Each row comes from the steps of one path. Every step used is in the known rows, and no mark comes twice. Write the path behind each row, first mark first.
Known rows
golik > semar > kupad > rifan: [-12.2  -2.8   2.6  -5.5 -24.5 -11.4   1.9   7.5  19.1 -29.2  -3.1  24.3
   1.0   6.6 -24.6  21.1   0.1 -13.7  -7.3 -15.3 -10.7]
rifan > kupad > semar: [ -1.0   0.2   3.5  13.6 -16.8  -2.6   3.1   0.3  -1.8 -24.5   2.6   3.2
  20.7   7.8  -5.9  11.5 -22.4   6.0 -20.6  -8.6  -8.1]
rifan > gizere: [ 7.8  2.3  4.1 -2.0  4.4 -3.1  4.3 -0.3  4.9 -3.0  2.6 -7.5 19.7  0.5
 19.5  7.0 -2.0  3.4  5.3 -5.8 -1.5]
semar > kupad > rifan: [-10.3  -0.8   1.5 -13.3 -11.0  -9.3   1.7   5.1   5.9 -20.1   5.9   8.3
  17.2  -4.0  -2.8  16.2  -6.2  -8.5  -0.1  -9.6 -10.0]
gizere > semar: [  8.0 -11.6   0.6  -6.9 -10.5   2.7  -3.2   6.2  -5.8 -21.9  -4.5  -0.5
  -8.2  -2.2   8.1  -1.5  -6.7  -6.8 -10.0  -0.9  -4.6]
zeri > rifan: [-10.2  -6.0   6.5   0.4   5.3  -6.1 -13.6  16.7  -4.1  -6.4   4.8  -4.9
   4.4   4.8  -0.5  -3.1   1.4   6.1 -10.1  -0.5   9.9]
golik > semar: [ -1.5  -1.8   1.1   8.8 -12.7  -1.2  -0.5   2.7  13.6  -8.2  -7.4  17.9
 -14.1   6.5 -21.8   4.9   3.6  -4.6  -5.7  -7.4  -1.7]
golik > semar > zeri > rifan > gizere > topod: [-10.0  -4.3  14.1  11.8 -10.2   2.8 -22.1  26.5   9.4 -37.7  15.9  -1.1
  15.1  15.5  21.3   8.8  -5.4  -3.2 -29.2 -16.6  19.1]
semar > zeri > rifan: [-13.8  -5.9  18.0  -1.2   1.0  12.3 -19.5  11.9  -4.4 -24.0  18.4 -12.2
   9.4  16.4   6.4  -3.1   2.5   1.2 -14.6   0.6  19.0]
gizere > semar > zeri > rifan > kupad: [-13.3 -11.9  17.1   9.9 -13.9   5.8 -18.7  10.3 -10.1 -54.1  20.7  -7.2
  19.7  10.1  16.9   2.5 -25.2  -7.3 -25.8  -6.2  12.9]
golik > semar > kupad > rifan > gizere: [ -7.0  -1.4   6.1  -6.2 -20.5 -14.3   9.2   8.6  23.4 -28.8   0.1  20.1
  23.2   5.7  -6.0  27.4  -2.0  -7.8  -2.0 -21.0 -12.8]
kupad > semar > zeri: [  4.0  -3.8  18.6  -3.1 -15.1  26.5  -6.2   2.4  -5.2 -32.5   6.9  -8.4
   9.7  18.4  -1.9   3.0  -2.7   1.7 -20.7  -2.0   5.3]
tifel > rifan > gizere: [  8.5   4.6  10.3  -0.2  -2.2   2.8  -8.2   8.8   2.3  -5.6  11.9 -10.6
  31.1  13.4  19.2  17.1  -5.1   0.8   6.7 -18.1  -3.6]
golik > semar > zeri > rifan: [-14.7  -8.0  22.6   9.5 -10.0  10.0 -20.1  14.9   8.7 -30.3   9.3   6.4
  -4.6  23.1 -16.2  -0.6   7.1  -5.2 -20.7  -4.6  17.5]
topod > gizere > semar > tifel > rifan > kupad: [ -6.1   5.1  10.8   4.5 -50.1  10.2 -23.1  14.3 -12.9 -50.4  17.6   9.7
  38.8  11.1  15.0  21.7 -21.0 -11.5 -10.0 -31.8 -15.4]
kupad > semar > zeri > rifan: [ -8.3 -10.1  23.0  -3.2  -9.0  21.2 -22.5  18.9  -9.1 -39.5  12.1 -12.0
  13.0  25.4  -1.5   2.7  -0.5   4.8 -31.8  -3.0  13.5]
zeri > semar > tifel > rifan > gizere > topod: [-21.8  13.0   7.1  -6.9 -28.6   4.6 -16.1  32.2  23.7 -25.2  18.7 -10.7
  32.8  28.0  40.6  25.4  -1.7  -3.5  -5.4 -18.8  -1.9]
zeri > semar > kupad > rifan: [-27.6  -4.0   4.1 -21.3 -25.6 -15.5   8.4   9.2  23.9 -27.3  -3.1   7.7
  11.2   4.7  -0.3  12.0  -0.7  -5.5  -4.2  -4.0  -9.7]
topod > gizere: [  0.5  -2.5   3.9  -2.0 -17.3   0.0  -2.1  -1.8 -12.4  -7.9  -6.4   7.3
  12.7 -10.3   1.2  -6.3  -1.2   3.2  -6.4 -10.9  -4.4]
topod > gizere > semar: [  8.4 -15.1   5.4  -8.9 -26.7   4.1  -8.2   4.9 -16.6 -28.2  -9.4   7.2
   4.1 -12.9  10.6  -6.8  -6.8  -5.7 -15.4 -14.1  -8.6]
kupad > rifan > gizere: [  2.2  -2.9  -1.2 -12.9  -6.6  -0.3   4.5  10.6   8.2  -9.7   1.3 -12.8
  32.9   3.5   8.3  12.2  -1.1  -0.2  -1.1  -3.7   0.2]
semar > zeri > rifan > gizere > topod: [ -8.7  -4.1  12.1   1.0   2.4   4.4 -20.8  21.4  -4.6 -31.3  23.8 -20.6
  29.2   8.9  41.7   5.8  -9.7   1.8 -23.5  -9.7  20.1]
topod > gizere > semar > zeri > rifan: [ -4.6 -19.1  25.4  -9.8 -26.3  16.4 -26.7  15.2 -24.2 -52.4   8.6  -4.6
  13.2   4.6  13.6 -11.2  -6.1  -3.9 -29.1 -10.8  10.3]
zeri > semar > kupad > rifan > gizere: [-19.9  -3.2   9.0 -20.6 -21.8 -18.1  13.7   9.4  28.5 -30.2   0.0   2.2
  31.5   3.9  17.9  17.8  -2.4  -0.8  -0.2  -9.3 -10.7]
kupad > semar: [  3.4  -4.9   6.4  -3.9 -11.7   8.8  -3.5   6.4  -2.2 -15.2  -5.0  -0.8
   4.8   8.9  -8.7   3.7  -2.1   3.7 -17.6  -4.0  -5.1]

Write each row's path
[-13.0   9.1   4.6  10.2 -27.7   7.7  -3.5   8.1   4.3 -34.9  14.1   5.6
  27.9  20.1  -1.8  21.3 -13.1   3.6 -13.6 -10.3  -8.3] -> rifan > kupad > semar > tifel
[ -4.6   1.0  -7.0 -10.9  -9.0 -17.6   0.8  16.3   6.9 -26.2  13.8   1.8
  37.0 -10.1  35.3  25.3 -16.8  -7.4  -9.8 -19.0  -7.4] -> semar > kupad > rifan > gizere > topod
[ -6.2   7.6   7.7   6.2 -33.3  10.3 -20.7  16.9  -0.1 -44.2  23.3   3.3
  27.0  22.1  12.2  28.5 -21.0 -11.9  -3.9 -21.0 -10.1] -> gizere > semar > tifel > rifan > kupad
[ -2.8   1.1  15.5  13.5 -19.4  15.2  -2.6  -1.3  -2.4 -40.7  13.9  -3.2
  26.0  16.8   0.3  10.5 -21.8   1.8 -24.0  -8.8   2.7] -> rifan > kupad > semar > zeri
[ -2.6 -15.1  14.6 -11.8  -4.6 -20.5 -10.4  16.1  -1.7 -43.2  11.9   5.0
  17.7  -7.0  32.2  13.1 -12.9  -2.3  -8.6 -17.8  -5.0] -> zeri > rifan > gizere > semar > kupad
[  2.3  -1.6 -11.0  -9.1  -7.9  -4.1  -1.1  23.1   5.8 -14.2   5.2 -11.3
  36.2  -3.5  29.9  13.7  -9.5  -5.3 -14.1  -8.2   4.7] -> kupad > rifan > gizere > topod
[ -1.6   9.3  15.6  -6.2 -28.9  26.5 -22.2  22.4   0.9 -29.7  15.4  -3.4
  21.2  37.1  -5.6  24.6   4.8  -1.6 -10.8 -17.0  -7.9] -> kupad > semar > tifel > rifan
[ -7.2  14.7   9.7  -3.2 -16.4  17.9 -21.0  15.8   3.8 -13.4  20.2  -3.0
  18.3  25.3   2.4  20.8   6.0  -7.4   7.2 -13.7  -4.2] -> semar > tifel > rifan
[ -2.8  15.9   2.4  -0.9 -13.7   8.5 -20.8  27.9   4.6 -20.4  27.9 -10.0
  36.9  20.6  40.4  29.1  -5.0  -5.6  -1.6 -24.0  -2.2] -> semar > tifel > rifan > gizere > topod
[  6.1 -10.6  15.2  -8.6 -13.6  21.4  -8.5  -0.4  -7.4 -37.6   8.2  -7.5
  -3.3   5.4  14.8  -3.2  -6.0 -10.1 -13.2   0.5   5.4] -> gizere > semar > zeri
[ -3.0  -8.4  18.3  -1.5  -8.0  12.3 -22.6  29.5  -6.5 -45.4  18.4 -20.0
  34.3  17.1  34.3   8.7 -10.7   5.4 -41.6 -13.5  15.7] -> kupad > semar > zeri > rifan > gizere > topod
[ -4.8  -9.1  12.3 -11.7 -11.9   5.9 -20.4  27.0   1.3 -43.3  16.7  -6.3
  24.0  14.1  28.7  12.6   1.5   0.2  -7.9  -9.9   3.1] -> zeri > rifan > gizere > semar > tifel
[  9.3 -15.1  14.5 -18.9 -19.4  21.6  -3.2  11.1   0.7 -46.1  12.0 -18.1
  31.9  11.9  24.3  10.3  -6.8 -10.9 -14.5  -1.8   7.4] -> kupad > rifan > gizere > semar > zeri
[  2.0  -6.7   1.6 -23.0 -27.1  14.8  -5.7  21.6   7.2 -43.6   9.1  -8.3
  33.8  14.5  20.0  22.6   4.4  -8.7  -2.7  -4.9  -4.6] -> kupad > rifan > gizere > semar > tifel
[ -0.5  -1.2  14.6 -13.5 -44.9  21.3 -26.6  19.4 -16.1 -43.7  10.2   5.5
  21.8  14.5  11.7  13.7  -0.1 -11.1  -9.0 -25.4 -11.2] -> topod > gizere > semar > tifel > rifan
[-25.0  11.6  13.2  -9.5 -31.3  13.6 -13.8  21.0  21.0 -21.8  12.2  -3.0
  10.4  37.1   4.0  16.0   9.4  -3.8   3.4  -9.7  -3.7] -> zeri > semar > tifel > rifan
[-4.9 -6.0  8.5 -1.3  5.6 -9.6 -9.2 13.9  1.6 -8.1  9.2 -9.6 24.7  4.7
 17.8  3.3 -0.6  8.9 -5.8 -4.3  8.4] -> zeri > rifan > gizere
[ -2.6 -12.0   3.2 -22.1 -21.5  -4.7  -1.0  10.1  -0.1 -41.9   1.9   8.3
   9.7  -6.2   5.8  15.5 -10.8 -16.7  -8.7  -9.2 -13.7] -> gizere > semar > kupad > rifan
[-10.9 -15.9  22.0   7.9 -30.6   4.5 -21.6  10.2 -20.6 -62.2  14.8  -0.5
  31.4   1.3  19.0  -5.1 -23.8  -4.1 -32.0 -18.3   8.5] -> topod > gizere > semar > zeri > rifan > kupad
[ -3.0  -1.6  16.5   8.7 -16.2  17.3  -5.7  -1.2   9.5 -22.0   4.4  10.7
 -10.0  19.5 -14.5   3.7   4.7  -7.7 -11.0  -5.9   6.9] -> golik > semar > zeri
[ -3.2   6.5  23.5  13.9 -27.1  22.0 -16.2   7.4  -4.4 -42.4  23.4  -8.4
  35.7  31.8  -1.2  22.1 -25.4  -2.3 -23.1 -19.7  -0.5] -> tifel > rifan > kupad > semar > zeri
[  5.7 -14.7  18.6  -7.9 -30.1  22.0 -12.4   0.3 -20.0 -44.7   2.4  -1.2
  11.1  -3.3  14.3  -7.5  -5.6  -8.0 -21.4 -11.9   1.1] -> topod > gizere > semar > zeri
[ -4.5  15.8   5.0   9.2 -26.5   8.3 -19.5  29.9  19.1 -25.8  20.4   9.1
  24.2  27.8  20.6  33.4   0.8 -10.4  -7.2 -30.6  -3.3] -> golik > semar > tifel > rifan > gizere > topod
[-16.2  18.8   5.9  14.0 -21.9   5.8 -15.8   9.2   5.5 -21.7  29.0   2.7
  34.4  25.1   2.1  29.7 -15.0  -4.7   6.4 -20.7  -6.1] -> semar > tifel > rifan > kupad
[  8.4  -6.8   8.9  -9.7  -6.9 -12.5   1.9  -1.9   1.2 -35.5   7.4   9.6
  15.4 -12.6  30.7  16.8 -14.6  -5.9   1.1 -18.1 -16.5] -> rifan > gizere > semar > kupad
[-14.2  -3.4   8.2  13.4 -11.5  -9.3 -11.8  16.8  -4.1 -31.8   7.9  -0.3
  25.9  12.6  -3.8   8.0 -21.7  10.4 -31.1 -10.3   2.8] -> zeri > rifan > kupad > semar
[-19.5  -0.9  15.9  17.5  -4.4  -0.2 -16.1   4.3  -3.9 -34.1  25.3  -7.1
  25.4  13.3   6.6   4.3 -19.3   2.5 -17.1  -4.8  16.5] -> semar > zeri > rifan > kupad
[  0.2  13.9  13.1  -4.2 -13.5  15.0 -14.8  14.3   8.9 -16.1  22.6  -8.6
  34.7  26.4  17.7  27.5   4.0  -1.6  12.4 -20.4  -5.1] -> semar > tifel > rifan > gizere
[ -2.9 -15.9   7.4 -23.7 -38.4  -7.3  -5.3   9.1 -12.8 -47.6  -5.1  14.6
  20.9 -15.4   7.8   9.1 -10.3 -14.3 -14.8 -21.4 -17.5] -> topod > gizere > semar > kupad > rifan
[ -6.0  10.0   4.0  18.3 -12.1  -4.7  -8.8   3.7   0.5  -9.7  15.7  -0.1
  28.4  13.0  -0.8  18.6 -25.0  -2.9  -0.2 -18.7  -4.5] -> tifel > rifan > kupad
[-33.7  15.5   9.8   9.6 -37.3   2.8  -9.3  14.4  22.7 -27.2  18.7   2.1
  28.4  33.6   7.0  23.1 -11.9  -2.8   0.7 -15.5  -7.0] -> zeri > semar > tifel > rifan > kupad
